What can hang from each mark:
k_797: k_712
k_86: k_208
k_712: k_208 k_324 k_801
k_801: k_208 k_324
k_324: k_86 k_208 k_712
k_208: k_86 k_324 k_712 k_801

Each row was made from one small tree. The marks that hang from a mark follow it in brackets, in the order of their numbers. Every link used is in the known rows. Write each row's tree.
(in the rows, 128 means zero)
Known rows:
k_712[k_208 k_324[k_86]]: [149 157 142 148 125 121 167 116 172  50 123 138 148  93 103  46 123  69
 117  81 103 150]
k_324[k_208[k_712 k_801]]: [110 137 116 130 134 178  96 154 126 173 126 117 142 136 132 153 104 145
  90 140 144  91]
k_801[k_208[k_86 k_712] k_324]: [112  52 117 137  88 179 103 109 111  95 156 102 138 170 148 153  98 167
  46 156 151 109]
k_324[k_208[k_801]]: [142 133 107 139 133 149 124 121 126 176 124 127 132 115 138 153 139 133
 122 104 113 115]
k_324[k_712[k_801]]: [126 140 143 114 139 113 113 142 110 109 104 151 123 120  85 173 165 119
 194 132 157 121]
k_801[k_324[k_208]]: [122  87  95 153 100 136 112  81  92 157 124 124 162 107 110 112 139 138
 131  92 150 119]
k_801[k_208[k_86 k_712[k_324]]]: [123 127 158 132  69 182 147 115 139  74 139 103 139 157 135 126 102 131
  57 161 146 129]
k_801[k_324[k_712[k_208]]]: [ 98  58 134 140 134 139  95 134 109 121 114 124 154 152  98 139 142  98
 151 144 155 119]
k_797[k_712[k_801]]: [157 167 107 134 127  99 112 138 124 177 106 144 135 124  98 119 176 159
 192 149 128 134]
k_86[k_208]: [ 95 147  93 168 140  76 136 111  42 149 103 140 154  66 135 113 134 161
 138  81 120 155]
k_797[k_712[k_324[k_208[k_86]] k_801]]: [162 202 121  90  78 135 170  98 174 168 122 128 149 121 112 110 150 103
 206 165 145 144]
k_797[k_712[k_208[k_324]]]: [125 127 140 150 141 119 132 163 128 198 103 119 107 157 138  84 132 103
 152 187 124 123]
k_797[k_712]: [138 129 140 171 105 104 114 142  89 201 105 122 141 127 108  87 170 152
 155 146 124 129]
k_797[k_712[k_208[k_86] k_801]]: [168 163  87 106 124 127 152 154 163 143 110 133 110 124 113 127 161 116
 200 197 112 117]
k_797[k_712[k_208 k_324[k_86] k_801]]: [165 194 122 120 138 118 143 129 200 108 122 146 157 114  82  75 141  88
 179 132 122 162]
k_324[k_86[k_208[k_801]] k_712]: [ 86 125 163 127 190  91 118 136  91 122 156 134 139  84 140 173 108 128
 118  68 113 150]
k_801[k_208[k_86 k_324[k_712]]]: [116  66 195 117 101 151 161 122 114 112 141 103  69 166 171 189 104 104
  97 171 148 114]
k_801[k_324[k_86]]: [132  86 117 150 130  93 109  97 108  99 149 131 138 103 126  72 133 154
  96  42 103 133]
k_712[k_208[k_324[k_86]]]: [136 123 132 142 161 106 156 151 143  93 124 139  81 111 149  74 101  85
 105  99 104 118]

Write each row's tree:
[123 140 127 129 149 166 107 148 140 130 162 128 137  98 130 134  84 134
  63  91 133  92] : k_324[k_86 k_208[k_712 k_801]]
[111 143 162  96 158  97 124 148 127 137 101 143  71 161 136 155 129 108
 171 139 149 122] : k_208[k_324[k_712[k_801]]]
[ 74  81 136 139 154  84 104 100  66 116 150 133 167  84 124 132 111 133
 127  60 149 154] : k_801[k_324[k_86[k_208] k_712]]
[131 209 117  74  99 134 159 143 176  78 116 130 116 148 130  93 118 125
 130 156 127 125] : k_208[k_86 k_712[k_324 k_801]]
[141 107 152 101 110 148 136 122 126  72 133 130 110 127 108 228 145 121
 162 161 158 118] : k_324[k_712[k_801[k_208[k_86]]]]
[156 192 110 119 124 126 135 132 187 143  98 144 164 149  80  91 160  98
 201 174 132 162] : k_797[k_712[k_208 k_324 k_801]]
[103  94 157 155 121 166  99 139 102 124 123 117 107 173 148 142  79 153
  46 155 168 111] : k_801[k_208[k_324 k_712]]
[134  93 104 142 156 142  84 153 156 201 128 119 147 189 126 123 150 143
 134 171  94 131] : k_797[k_712[k_208[k_801[k_324]]]]
[162 132 113 150 118 136 100 113 125 156 121 138 147 131  93 167 159 169
 158 161 150 140] : k_797[k_712[k_801[k_208]]]
[117  22 159 127  88 164 121  89 103  95 157  99 133 159 138 198 130 124
 101 152 156 120] : k_801[k_208[k_86] k_324[k_712]]
[149 134 127 137 146 136 136 117 140 129 162 136 124  77 139 135 118 127
  93  56 103 113] : k_324[k_86 k_208[k_801]]
[145  93 113 141 165 131  92 149 166 169 152 123 146 162 132 110 133 137
 115 133  82 134] : k_797[k_712[k_208[k_801[k_324[k_86]]]]]
[144 159 129 118  94 133 200 127 173  74 110 120 124 130 133  62 143  64
 143 147  91 138] : k_712[k_208[k_86] k_324]
[171 134 115 125  99 140 131 116 135 143 134 127 120 131 119 173 156 161
 157 178 136 132] : k_797[k_712[k_801[k_208[k_86]]]]
[174 169 123  98  88 141 170  81 181  49 129 138 125 136 126 146 138 126
 134 125 124 160] : k_712[k_324 k_801[k_208[k_86]]]
[122 145 161  60 134 102 173 155 147 114 120 127  32 157 175 159 125  96
 169 165 125 108] : k_208[k_86 k_324[k_712[k_801]]]
[154 134  62  88 108 132 140  86 144 120 130 140 122 105 127 146 143 136
 167 110 136 115] : k_712[k_801[k_324[k_208[k_86]]]]
[140 137 157 113 188  93 129 151 163 135 151 129  50 162 194 100 101 143
  64  66  58 131] : k_208[k_324[k_86] k_801]
[109  68 196 147 123 145 118 123  95 127 125 115 102 166 141 186 109 113
  96 148 170 124] : k_801[k_208[k_324[k_712]]]
[ 65 185 118 145 130 105 126 123  80 141 103 131 187 106 127  83  94 146
 107 111 154 165] : k_86[k_208[k_712[k_324]]]
[104  91 112 142 115 150  93 105 106 124 156 127 167  87 112  92  90 134
  77  76 169  99] : k_801[k_324[k_86 k_208[k_712]]]
[145 124 120 143 104 134 159 160 125 161 115 109 120 125 130  96 157 104
 166 199 108 115] : k_797[k_712[k_208[k_86]]]
[100 101  92 153 154  71 116  84  73 117 148 140 163  68 144  88 111 163
  99  31 112 158] : k_801[k_324[k_86[k_208]]]
[119 144 123  99 136 151 127 189 145 131 140 104  84 177 177 134 114 163
  70 161  75  94] : k_208[k_86 k_712 k_801]
[ 74 159  95 137 182 118  91 161  81 171 120 127 150 134 157 145  88 189
  86 116 110 140] : k_86[k_208[k_712 k_801]]
[137 141 157 108 153  99 124 134 128  67 138 154 113  75  85 155 142 109
 167  84 145 119] : k_324[k_86 k_712[k_801]]
